What can hang from each mark
gopi: vipa
seto: futuz gopi kabuf pazu regila
regila: vipa
vipa: futuz regila
pazu: rulu seto
kabuf: rulu seto
rulu: kabuf pazu
futuz: vipa

Every row comes from one small tree of marks. The marks that hang from a mark follow it in brackets, in alphabetical order. Every link used is in the known rows. Which tree was each row made from?
Known rows
seto(futuz gopi(vipa) pazu(rulu) regila): [-.33 -.20 -.07 -.24 .27 .05 .33 -.28 .05 .05 .10 .00 -.31 .22 .10 -.08 .21 .13 .23 -.12 -.82 -.31 -.03 .28 -.09 .14 .10 -.07 .25 -.11 -.40 -.07 .09 -.04 .21 .26 -.05 -.02 -.08 .21 -.12 .52 .12 -.15 -.07 -.09 .03 .08 .13 -.04 .46 -.06 .26]
rulu(kabuf pazu(seto(gopi(vipa) regila))): [.15 -.04 .06 .14 -.10 -.02 .12 .01 -.16 .13 .02 .07 .13 -.10 .06 .07 -.25 .04 .33 -.08 .29 -.03 -.04 .00 .12 .11 .13 .08 -.17 .07 .25 -.01 -.01 -.18 -.27 .05 .30 -.20 .10 -.34 .13 -.13 -.06 -.20 .20 -.05 -.13 -.11 -.32 -.25 -.19 .17 .03]
rulu(kabuf): [.20 .21 .06 -.08 -.25 -.06 -.18 .08 -.04 -.17 -.01 -.05 .19 -.18 -.10 .16 -.18 -.11 -.19 .08 .66 .22 .08 -.13 .04 -.01 -.08 -.01 .09 .13 .63 -.06 -.02 .06 -.41 -.20 -.07 .05 .18 -.35 .20 -.23 -.27 -.07 -.06 .07 -.17 .03 -.09 -.19 -.21 -.12 -.07]
seto(futuz regila): [-.02 -.07 .00 -.32 -.06 .17 -.06 .00 -.01 -.17 .01 -.03 .01 -.04 -.08 .19 .29 -.20 -.14 .07 -.02 -.03 .03 .00 -.02 .25 -.01 -.09 .25 .01 .01 .01 .04 .08 -.07 -.19 -.27 .11 -.01 -.01 -.09 .17 -.01 -.07 -.21 .03 .04 .16 .11 -.03 .21 .00 .08]
pazu(rulu seto(futuz gopi(vipa(regila)))): [-.04 -.02 .06 .24 .30 -.03 .29 .15 -.01 .10 .17 -.01 -.24 .10 -.02 .05 .18 -.07 -.35 .09 -.23 -.10 .01 -.15 .24 .02 -.08 -.19 -.16 -.21 -.54 .27 .06 .26 .28 .30 -.22 -.21 -.09 .08 -.05 -.07 .00 -.02 -.03 -.06 -.04 -.14 .19 .62 .00 -.12 -.11]
kabuf(rulu seto(futuz regila(vipa))): [-.19 .19 .10 .09 -.09 -.05 -.17 -.07 .26 -.15 -.13 .44 .01 -.16 -.18 -.05 .14 -.11 -.20 .13 -.12 -.03 -.15 -.19 -.15 .02 -.19 -.03 -.03 .19 -.17 .03 -.17 .12 .43 -.25 -.04 -.09 .12 .26 -.32 -.35 .02 .13 .02 -.09 .03 .02 .04 .25 -.11 .03 -.35]
vipa(regila): [.23 -.37 .02 .01 -.11 -.01 .00 .18 -.02 -.39 .11 -.23 .06 .05 .00 .19 .20 -.20 -.43 .18 .05 .00 .03 -.10 .13 .22 -.11 -.07 .09 -.07 .46 .19 -.03 .14 -.06 -.15 -.29 -.08 .00 -.03 .06 -.06 .03 .07 -.28 .09 .10 .05 .17 .05 -.15 .06 -.09]
rulu(kabuf(seto(futuz gopi(vipa) pazu regila))): [-.21 .12 .01 -.32 -.10 .11 .23 -.15 -.01 -.05 -.09 .14 -.01 -.20 -.05 -.12 -.13 .09 .01 -.01 -.03 -.02 -.05 .13 -.10 .06 -.16 .03 .18 .15 -.21 -.18 -.07 -.02 -.13 .03 .23 -.03 .14 -.08 -.09 -.12 -.12 -.06 .06 -.04 -.12 .02 -.11 -.03 -.04 -.10 -.06]
kabuf(rulu seto): [.03 .28 .09 .38 -.30 -.15 -.34 .09 .28 -.35 -.12 .28 .14 -.22 -.16 .02 .03 -.08 -.37 .26 .14 .13 -.06 -.30 -.16 -.25 -.11 .03 -.10 .14 .31 .11 -.20 .14 .23 -.19 -.18 .05 .04 .20 .01 -.38 -.10 .17 .04 .07 .17 .02 .08 .08 -.10 -.03 -.38]
seto(gopi pazu regila(vipa(futuz))): [-.18 -.20 -.06 -.33 .14 .07 .16 -.22 .07 .17 .09 -.08 -.18 .25 .16 .03 .16 .06 .35 -.07 -.81 -.18 -.04 .35 -.01 .03 .14 -.16 .26 -.22 -.20 -.05 .08 -.09 .05 -.03 -.11 -.25 -.01 .05 -.09 .32 .20 .02 -.07 .05 -.04 .15 -.09 -.25 .29 .07 .11]
futuz(vipa(regila)): [.06 -.18 -.17 .08 -.05 .08 -.10 .08 .15 -.28 .13 -.13 -.04 .18 -.10 -.03 .00 -.02 -.41 .09 .21 -.04 .06 .00 .06 .10 -.13 -.02 -.10 .03 .37 .10 .10 .19 -.22 -.16 -.20 -.32 .04 .05 -.19 -.07 .00 .08 -.30 .06 .24 .09 .00 -.06 -.06 -.04 -.09]
rulu(kabuf pazu(seto(regila))): [.31 -.01 .12 .15 -.15 .02 -.21 .17 -.20 .04 -.05 -.03 .30 -.05 .04 .05 -.19 -.08 .33 -.01 .82 .15 .04 -.09 .09 .10 .21 .17 -.09 .12 .39 .02 .03 -.30 -.33 -.11 .24 .03 .06 -.37 .19 -.12 -.03 -.14 .14 -.02 -.14 -.15 -.22 -.19 -.26 .27 .02]
pazu(rulu(kabuf(seto(futuz(vipa(regila)) gopi)))): [-.05 .05 .00 .19 .07 -.17 .12 .03 .03 -.13 -.11 .04 -.04 -.02 -.14 -.11 -.13 .04 -.30 -.03 .13 .02 .07 .00 .04 .01 -.20 .09 .04 .16 -.18 .02 .06 .21 .15 .16 .10 .04 .20 .08 -.12 -.19 -.14 .06 -.10 -.06 -.05 -.06 .11 .22 -.26 -.25 -.16]
kabuf(seto(futuz gopi regila)): [-.16 -.09 -.08 -.22 -.10 .16 .14 -.01 .07 -.15 -.12 .18 -.04 -.24 -.08 .14 .19 -.08 -.22 .17 -.57 -.09 -.07 .07 -.02 .06 -.15 -.12 .20 .01 -.39 .01 -.15 .18 .09 -.03 -.15 .02 .08 .14 -.10 -.07 -.05 .16 -.07 .05 .13 .16 .09 .11 .21 -.10 -.10]
rulu(pazu(seto(futuz gopi kabuf regila(vipa)))): [.08 .03 -.02 -.11 .14 .16 -.02 .07 -.15 .36 .04 -.02 .04 .06 .07 .07 .02 -.06 .33 -.08 .04 -.03 -.06 -.05 .12 .08 .09 -.09 -.16 -.11 -.22 -.02 -.06 -.14 -.12 -.08 .16 -.12 -.09 -.11 -.01 -.04 .14 .06 .16 .02 -.08 -.10 -.15 .08 .03 .20 .10]
seto(gopi kabuf regila): [.01 -.53 -.20 -.51 -.15 -.06 .19 -.20 -.17 .09 .06 -.03 -.16 -.32 .02 .14 .04 .02 -.12 -.10 -.53 -.04 -.04 .18 .03 .12 -.28 .03 .07 -.09 .35 -.19 -.07 .29 -.03 -.05 -.08 .11 -.01 -.06 .03 .12 -.02 .02 -.15 .02 -.14 .23 .03 -.40 -.04 -.07 .29]
pazu(rulu): [.20 .03 .05 .30 -.04 -.16 -.28 .16 .12 -.23 .02 -.10 .04 .11 -.09 .13 .08 -.15 -.19 .16 .27 .08 .11 -.19 .04 -.11 .15 -.01 .09 -.04 .46 .11 -.01 .14 .02 .03 -.33 .13 .05 .02 .23 -.05 -.09 .09 -.11 .07 .03 -.04 .20 .05 .15 -.06 -.01]
rulu(pazu(seto(gopi))): [.29 .10 .02 .32 -.02 .08 -.19 .26 .00 .08 .05 -.09 .19 .11 .11 .24 -.01 -.10 .21 .13 .12 .02 .03 -.15 .14 -.10 .29 -.13 -.17 -.15 .18 .18 -.05 -.18 -.26 -.01 -.11 -.11 -.10 -.14 .27 -.01 .03 .07 .16 .13 .14 -.06 -.12 -.05 .19 .20 -.01]
rulu(kabuf pazu(seto(gopi regila(vipa)))): [.22 -.03 .04 .10 -.03 -.03 -.02 .06 -.15 .25 -.03 .11 .17 -.04 .09 .11 -.26 -.02 .43 -.04 .31 .00 -.04 .00 .16 .09 .12 .03 -.15 .07 .22 .01 .00 -.22 -.24 -.07 .31 -.21 .13 -.37 .12 -.17 -.02 -.09 .21 -.06 -.25 -.11 -.29 -.17 -.26 .22 -.02]
seto(gopi kabuf pazu(rulu) regila): [-.07 -.60 -.16 -.44 .09 -.11 .10 -.25 -.14 .17 -.01 -.19 -.20 .02 .15 -.13 .01 .16 .27 -.15 -.50 -.05 .03 .32 -.11 -.03 -.04 .15 .20 -.12 .14 -.21 .08 -.01 .16 .15 .07 .35 -.12 .12 .08 .43 .16 .00 -.10 -.05 -.15 .09 .19 -.30 .15 .02 .45]
kabuf(rulu(pazu(seto(futuz regila)))): [.14 .17 .13 .39 -.05 -.09 -.33 .08 .08 -.04 -.01 .12 .18 .05 .03 .09 .09 -.10 .11 .01 .27 .04 -.04 -.21 -.07 -.01 .21 .06 -.18 .06 .21 .15 .01 -.19 .18 -.21 -.09 .08 -.15 .05 .02 .07 .07 -.12 .10 -.04 .13 -.03 .01 -.02 -.05 .22 -.10]

Which tree is each row?
[-.14 .13 .10 .10 -.19 -.04 -.15 -.04 .18 -.28 -.16 .33 .05 -.24 -.18 -.01 .19 -.09 -.29 .14 -.08 .03 -.10 -.16 -.21 .01 -.15 .07 .04 .19 -.10 .04 -.12 .10 .40 -.20 -.10 .15 .03 .26 -.20 -.18 -.02 .05 -.04 -.04 .16 .08 .14 .15 -.06 -.01 -.26]
kabuf(rulu seto(futuz regila))
[-.16 .24 -.01 -.01 .10 .13 -.03 .07 .16 -.09 -.13 -.02 -.01 .10 .02 -.05 .12 .02 -.02 .17 -.33 .00 .05 .03 -.10 -.22 .04 -.14 .24 -.06 -.56 .04 -.07 -.05 .11 .12 -.10 .19 -.02 .26 .06 .05 .01 .24 .05 .07 .14 -.02 .22 .33 .38 -.13 -.08]
kabuf(seto(futuz gopi pazu(rulu)))
[-.28 .26 -.06 -.36 .31 .06 .25 -.20 -.04 .29 .14 -.22 -.28 .14 .07 -.22 .01 .20 .06 -.25 -.33 -.07 .01 .11 -.08 -.12 -.07 -.11 .09 -.16 -.39 -.27 -.03 .05 .02 .27 .10 .14 -.16 .15 -.02 .23 .04 -.03 .04 .00 -.11 -.03 .10 .14 .28 -.25 .27]
seto(futuz gopi(vipa) kabuf pazu(rulu))
[.15 -.09 .01 .32 .13 -.13 -.08 .26 .06 .10 .05 -.03 -.07 .04 .00 .17 .04 -.10 -.18 .24 -.02 .06 .09 -.18 .22 -.21 .05 -.12 -.15 -.20 -.08 .29 .06 .19 .15 .19 -.36 -.03 -.07 .00 .23 -.08 -.09 .08 .01 .01 -.06 -.10 .18 .33 .06 -.07 -.05]
pazu(rulu seto(gopi))
[-.24 .33 -.18 -.12 .30 .03 .07 -.14 .13 .18 -.01 -.11 -.13 .31 .08 -.14 -.16 .23 .17 -.19 -.15 -.04 .13 .25 -.10 -.12 .05 -.06 .14 .04 -.41 -.12 .24 -.08 -.11 .15 .03 .11 .01 .12 -.10 .42 -.09 -.07 -.04 -.09 -.02 .08 .05 .00 .28 -.28 .15]
seto(futuz(vipa) gopi pazu(rulu(kabuf)))
[.13 -.03 -.01 -.10 .06 .17 -.03 .09 -.21 .25 .02 -.09 .09 .00 .09 .08 .05 -.06 .25 -.08 .08 .01 .00 -.04 .09 .07 .14 -.03 -.12 -.10 -.15 .00 -.02 -.15 -.13 -.01 .09 .09 -.15 -.09 .08 .10 .11 .00 .12 .04 .01 -.04 -.07 -.01 .06 .17 .17]
rulu(pazu(seto(futuz gopi kabuf regila)))
[-.03 .17 .20 .12 -.03 .03 .32 .03 -.02 -.28 .27 -.25 -.14 .13 -.10 -.04 .26 -.11 -.49 -.08 -.03 -.07 -.03 -.06 .12 .16 .01 -.14 .01 -.17 .08 .05 -.05 .27 .00 .06 -.20 -.43 -.01 -.04 -.14 -.20 .04 -.08 -.21 .17 .18 .03 -.10 .08 -.12 -.11 -.19]
gopi(vipa(futuz regila))
[-.05 .16 -.09 -.10 .09 .20 -.03 .08 .11 -.18 .10 -.13 -.03 .20 -.11 .02 .13 -.07 -.39 .01 .21 -.02 .06 -.04 .03 .17 -.11 -.13 .02 .02 -.12 .06 .10 .15 -.20 -.17 -.22 -.16 -.02 .08 -.24 .02 -.02 .04 -.26 .04 .21 .10 .07 .19 .06 -.14 -.09]
seto(futuz(vipa(regila)))
[.27 .04 .11 .13 -.07 .01 -.20 .15 -.14 .15 -.04 .08 .26 .02 .01 .04 -.24 -.09 .39 -.01 .78 .09 -.01 -.11 .13 .10 .17 .10 -.15 .12 .33 .01 .00 -.29 -.32 -.15 .31 -.16 .13 -.39 .12 -.27 -.01 -.10 .19 -.04 -.22 -.20 -.30 -.09 -.30 .31 -.05]
rulu(kabuf pazu(seto(regila(vipa))))
[.24 -.09 .05 .11 -.10 -.04 -.01 .07 -.20 .13 -.05 .02 .21 -.10 .10 .13 -.22 -.02 .35 -.05 .35 .05 .01 .01 .12 .09 .16 .10 -.10 .07 .27 .03 .05 -.23 -.26 -.01 .25 -.02 .07 -.36 .19 -.02 -.05 -.14 .18 -.04 -.14 -.06 -.23 -.27 -.21 .18 .06]
rulu(kabuf pazu(seto(gopi regila)))
[.10 .02 .01 -.21 .05 -.02 -.35 .03 -.04 .03 .02 -.36 .01 .19 .03 -.23 -.05 .04 .09 -.01 .54 .24 .13 -.02 -.12 -.23 .08 .12 .13 -.09 .33 -.16 .03 -.11 -.12 .02 .02 .40 -.15 .04 .21 .12 .07 .12 -.04 .07 -.09 -.11 .18 .01 .12 .02 .24]
seto(kabuf pazu(rulu))
[.13 -.03 .03 .10 -.24 -.05 .03 -.02 -.10 -.10 -.19 .14 .26 -.20 .01 .06 -.23 .02 .31 -.06 .12 -.03 -.04 .06 -.03 .06 .11 .15 .07 .21 .28 -.12 -.14 -.20 -.20 -.02 .37 .05 .23 -.17 .12 -.16 -.06 .00 .16 .01 -.01 -.02 -.24 -.37 -.12 .12 -.02]
rulu(kabuf(seto(gopi regila)) pazu)
[-.06 -.11 .14 .18 .10 -.21 .34 .00 -.15 .21 .07 .08 -.21 -.10 -.08 -.06 -.04 .02 -.10 -.12 -.01 .01 .02 .05 .20 .00 -.02 .08 -.11 -.07 -.25 .07 .14 .23 .26 .31 -.02 -.18 .07 -.16 -.03 -.11 -.10 -.20 .03 -.10 -.24 -.10 -.07 .15 -.29 -.14 -.03]
pazu(rulu(kabuf) seto(gopi(vipa(futuz)) regila))
[.04 -.27 .01 .12 .18 -.14 .25 .11 -.13 .21 .18 -.08 -.26 -.06 -.06 -.08 -.02 .01 -.36 .01 .00 .01 .00 -.15 .23 -.08 -.20 -.03 -.30 -.20 -.13 .11 -.02 .35 .25 .31 -.05 -.15 -.09 .00 .04 -.24 .01 .05 .00 -.04 -.16 -.20 .12 .44 -.26 -.09 .01]
pazu(rulu seto(gopi(vipa(regila)) kabuf))
[.16 -.29 .00 -.29 -.10 .15 -.19 .16 -.17 .10 .06 -.07 -.01 -.20 -.09 .00 .07 -.13 -.19 .16 .52 .22 .04 -.13 .12 .01 -.16 .05 -.16 -.10 .16 .05 .00 .13 -.14 -.13 -.15 .05 -.12 -.19 .06 -.21 .03 .08 -.05 .03 -.16 -.05 .03 .15 -.19 .12 .07]
pazu(seto(kabuf regila))
[-.15 -.23 -.08 -.06 -.21 .06 .23 -.08 .13 -.22 -.02 .26 -.13 -.27 -.11 .06 .06 .00 -.24 .18 -.62 -.18 -.14 .04 -.02 .02 -.18 -.07 .03 .01 .01 .00 -.23 .28 .07 .07 -.07 -.29 .13 .11 -.07 -.29 -.05 .13 -.02 .05 .14 .08 -.07 -.06 .13 -.04 -.13]
kabuf(seto(gopi(vipa) regila))
[-.25 .36 -.01 -.11 .26 -.02 .29 -.18 .07 .14 .08 -.08 -.18 .19 .08 -.07 -.05 .17 .13 -.14 -.30 -.12 .04 .11 -.04 -.05 .05 -.14 .18 -.05 -.33 -.13 .07 -.04 -.03 .25 .07 .01 -.01 .03 .02 .28 -.09 -.18 .06 -.04 -.11 -.01 .03 .07 .27 -.24 .11]
seto(futuz gopi(vipa) pazu(rulu(kabuf)))
[.14 -.10 -.02 .08 .12 -.13 -.06 .21 -.10 .27 .04 -.08 -.12 -.09 -.03 .03 -.04 -.03 -.22 .09 .14 .17 .09 -.18 .19 -.26 -.12 -.03 -.23 -.20 -.08 .10 .02 .23 .13 .19 -.18 .12 -.10 -.04 .19 -.13 -.08 .14 .04 .01 -.19 -.14 .16 .34 -.11 -.11 .07]
pazu(rulu seto(gopi kabuf))
[.20 .05 .11 .14 -.28 .01 -.17 .05 -.10 -.20 -.21 .07 .34 -.15 -.05 -.03 -.22 -.05 .30 -.02 .58 .09 -.01 -.05 -.07 .08 .18 .23 .09 .27 .41 -.11 -.13 -.26 -.27 -.10 .38 .10 .21 -.19 .13 -.27 -.06 .01 .14 .03 .00 -.10 -.22 -.30 -.18 .19 -.08]
rulu(kabuf(seto(regila)) pazu)
[.08 .60 .07 .18 -.12 .13 -.20 .09 .01 -.09 -.19 .06 .31 -.01 -.10 -.12 -.29 .01 .17 -.09 .78 .12 .03 -.10 -.09 -.04 .14 .10 -.02 .30 .01 -.15 -.09 -.24 -.41 -.11 .41 .03 .18 -.14 -.01 -.32 -.13 .04 .16 .05 .11 -.14 -.27 -.04 -.09 .01 -.17]
rulu(kabuf(seto(futuz(vipa))) pazu)
[-.12 .23 -.10 -.31 .14 .21 .04 -.05 .09 .05 .05 -.19 -.04 .20 .18 .16 .16 .02 .09 .06 -.49 -.04 .06 .14 -.06 -.06 .06 -.29 .26 -.18 -.32 -.01 .05 -.13 -.20 -.05 -.26 .13 -.14 .07 .10 .44 .00 .03 -.04 .09 .08 .17 .13 .01 .50 -.14 .14]
seto(futuz gopi pazu)
[.03 .21 .16 .50 -.06 -.20 .00 -.06 .06 .04 .10 .12 .01 .04 .05 .03 .07 .02 .09 -.15 -.18 -.06 -.10 -.11 -.02 -.06 .23 .03 -.29 -.06 .13 .10 -.01 -.05 .31 .00 -.05 -.19 -.11 .04 -.03 .04 .11 -.18 .14 .01 .16 .02 -.17 -.19 -.10 .13 -.11]
kabuf(rulu(pazu(seto(gopi(vipa(futuz)) regila))))
[-.06 -.59 -.12 -.12 .08 -.10 .04 -.17 .05 -.04 -.01 -.10 -.14 .17 .17 .06 .13 .08 .30 .04 -.70 -.17 .03 .32 -.08 .01 .15 .06 .29 -.11 .14 .03 .16 -.09 .18 .15 -.18 .17 -.07 .15 .14 .54 .13 -.04 -.12 -.03 .00 .12 .22 -.29 .38 .08 .30]
seto(gopi pazu(rulu) regila)
[.13 .19 .02 .15 .08 .06 .09 .12 -.17 .17 .01 -.07 .17 .07 .07 .01 -.22 .04 .15 -.15 .41 .03 .04 -.02 .15 .11 .05 .00 -.20 .07 -.16 .03 .10 -.20 -.29 .00 .29 -.12 .04 -.23 -.03 -.03 -.06 -.12 .11 -.05 -.04 -.10 -.21 .03 -.28 .04 -.06]
rulu(kabuf pazu(seto(futuz(vipa(regila)) gopi)))
[-.13 -.11 -.17 -.41 .13 .22 .11 -.02 -.12 .35 .08 .02 -.20 -.14 -.06 -.04 .00 .04 -.20 -.04 -.02 .06 .02 .06 .11 .04 -.29 -.07 -.22 -.10 -.48 -.05 .11 .23 -.08 -.02 -.06 -.07 -.14 -.04 -.24 .02 .01 .03 -.06 -.05 -.07 .08 -.02 .18 -.05 -.11 .11]
pazu(seto(futuz(vipa) gopi kabuf regila))
[-.26 .29 -.12 .01 .16 .18 -.06 .01 .25 -.04 -.12 .02 -.07 .20 -.04 -.19 .00 .14 -.03 .10 -.27 -.04 .03 .10 -.14 -.27 .00 -.09 .12 .01 -.63 .00 .01 -.01 .04 .13 -.04 .03 -.01 .33 -.13 .04 .00 .25 .01 .03 .24 .01 .11 .27 .40 -.18 -.10]
kabuf(seto(futuz(vipa) gopi pazu(rulu)))
[-.30 .07 -.21 -.34 .24 .00 .17 -.31 .02 .23 .09 -.15 -.22 .14 .10 -.27 -.05 .30 -.09 -.33 -.39 -.04 -.01 .23 -.17 -.03 -.29 .01 -.12 -.02 -.35 -.21 .15 .03 .15 -.06 .12 .14 -.21 .28 -.35 .40 .13 -.03 -.10 -.11 .05 .18 .10 -.04 -.07 -.19 .15]
seto(futuz(vipa(regila)) gopi kabuf(rulu) pazu)
[-.31 .17 -.10 .14 .06 .01 .03 -.12 .29 -.12 -.08 .18 -.07 .09 .00 -.20 .03 .19 -.19 .02 -.49 -.08 -.07 .05 -.22 -.16 -.18 -.03 -.08 .10 -.48 .05 .01 -.01 .35 -.05 .02 -.02 -.06 .44 -.33 .06 .06 .13 .00 -.06 .28 .10 .12 .18 .04 -.12 -.24]
kabuf(rulu seto(futuz(vipa(regila)) gopi pazu))
[-.11 -.23 -.03 .19 -.25 -.23 .01 -.12 .20 -.23 -.14 .41 -.03 -.34 -.07 .09 .05 .01 -.24 .14 -.64 -.09 -.15 -.02 -.14 -.10 -.20 .06 -.04 .12 .16 .06 -.14 .21 .47 -.09 -.14 .02 .08 .25 -.11 -.13 -.04 .09 .00 -.03 .13 .18 .09 -.15 -.08 -.03 -.21]
kabuf(rulu seto(gopi regila))
[.08 .21 .19 .60 -.01 -.22 .07 .03 .04 .00 .15 .00 .02 .10 .06 .04 .08 .00 -.07 -.13 -.17 -.05 -.08 -.15 .03 -.04 .18 -.03 -.32 -.09 .09 .16 -.02 -.04 .34 .02 -.05 -.23 -.14 .06 -.05 -.01 .10 -.14 .09 .03 .20 -.03 -.10 -.03 -.21 .10 -.21]
kabuf(rulu(pazu(seto(gopi(vipa(futuz regila))))))
[.04 -.38 .03 -.14 -.03 -.09 -.18 -.07 -.02 -.15 -.07 -.15 .04 .15 .05 -.13 -.02 .03 .31 .02 .30 .04 .08 .18 -.12 .05 .17 .26 .32 .08 .39 -.04 .17 -.24 .00 .00 .04 .28 .03 -.05 .12 .31 .07 -.12 -.10 -.07 -.16 -.02 .15 -.21 .05 .14 .23]
seto(pazu(rulu(kabuf)) regila)
[.10 .25 .14 .02 -.19 .09 -.11 .04 -.13 -.14 -.21 .07 .34 -.14 -.06 -.04 -.14 -.07 .26 -.08 .56 .08 -.02 -.05 -.08 .14 .15 .15 .13 .26 .07 -.15 -.12 -.27 -.25 -.10 .40 .16 .18 -.15 .03 -.20 -.05 -.03 .13 .01 -.01 -.09 -.17 -.12 -.14 .11 -.08]
rulu(kabuf(seto(futuz regila)) pazu)
[-.03 -.32 -.01 -.38 -.11 -.07 -.24 -.23 -.05 -.01 -.01 -.08 -.01 -.05 .06 -.21 .01 .10 .16 -.11 .18 .12 -.03 .10 -.26 -.02 -.09 .27 .07 .06 .51 -.20 .03 -.15 .13 -.20 .06 .37 -.17 .09 -.02 .27 .16 -.06 -.08 -.05 -.07 .08 .12 -.34 -.09 .16 .25]
seto(kabuf(rulu) pazu regila)
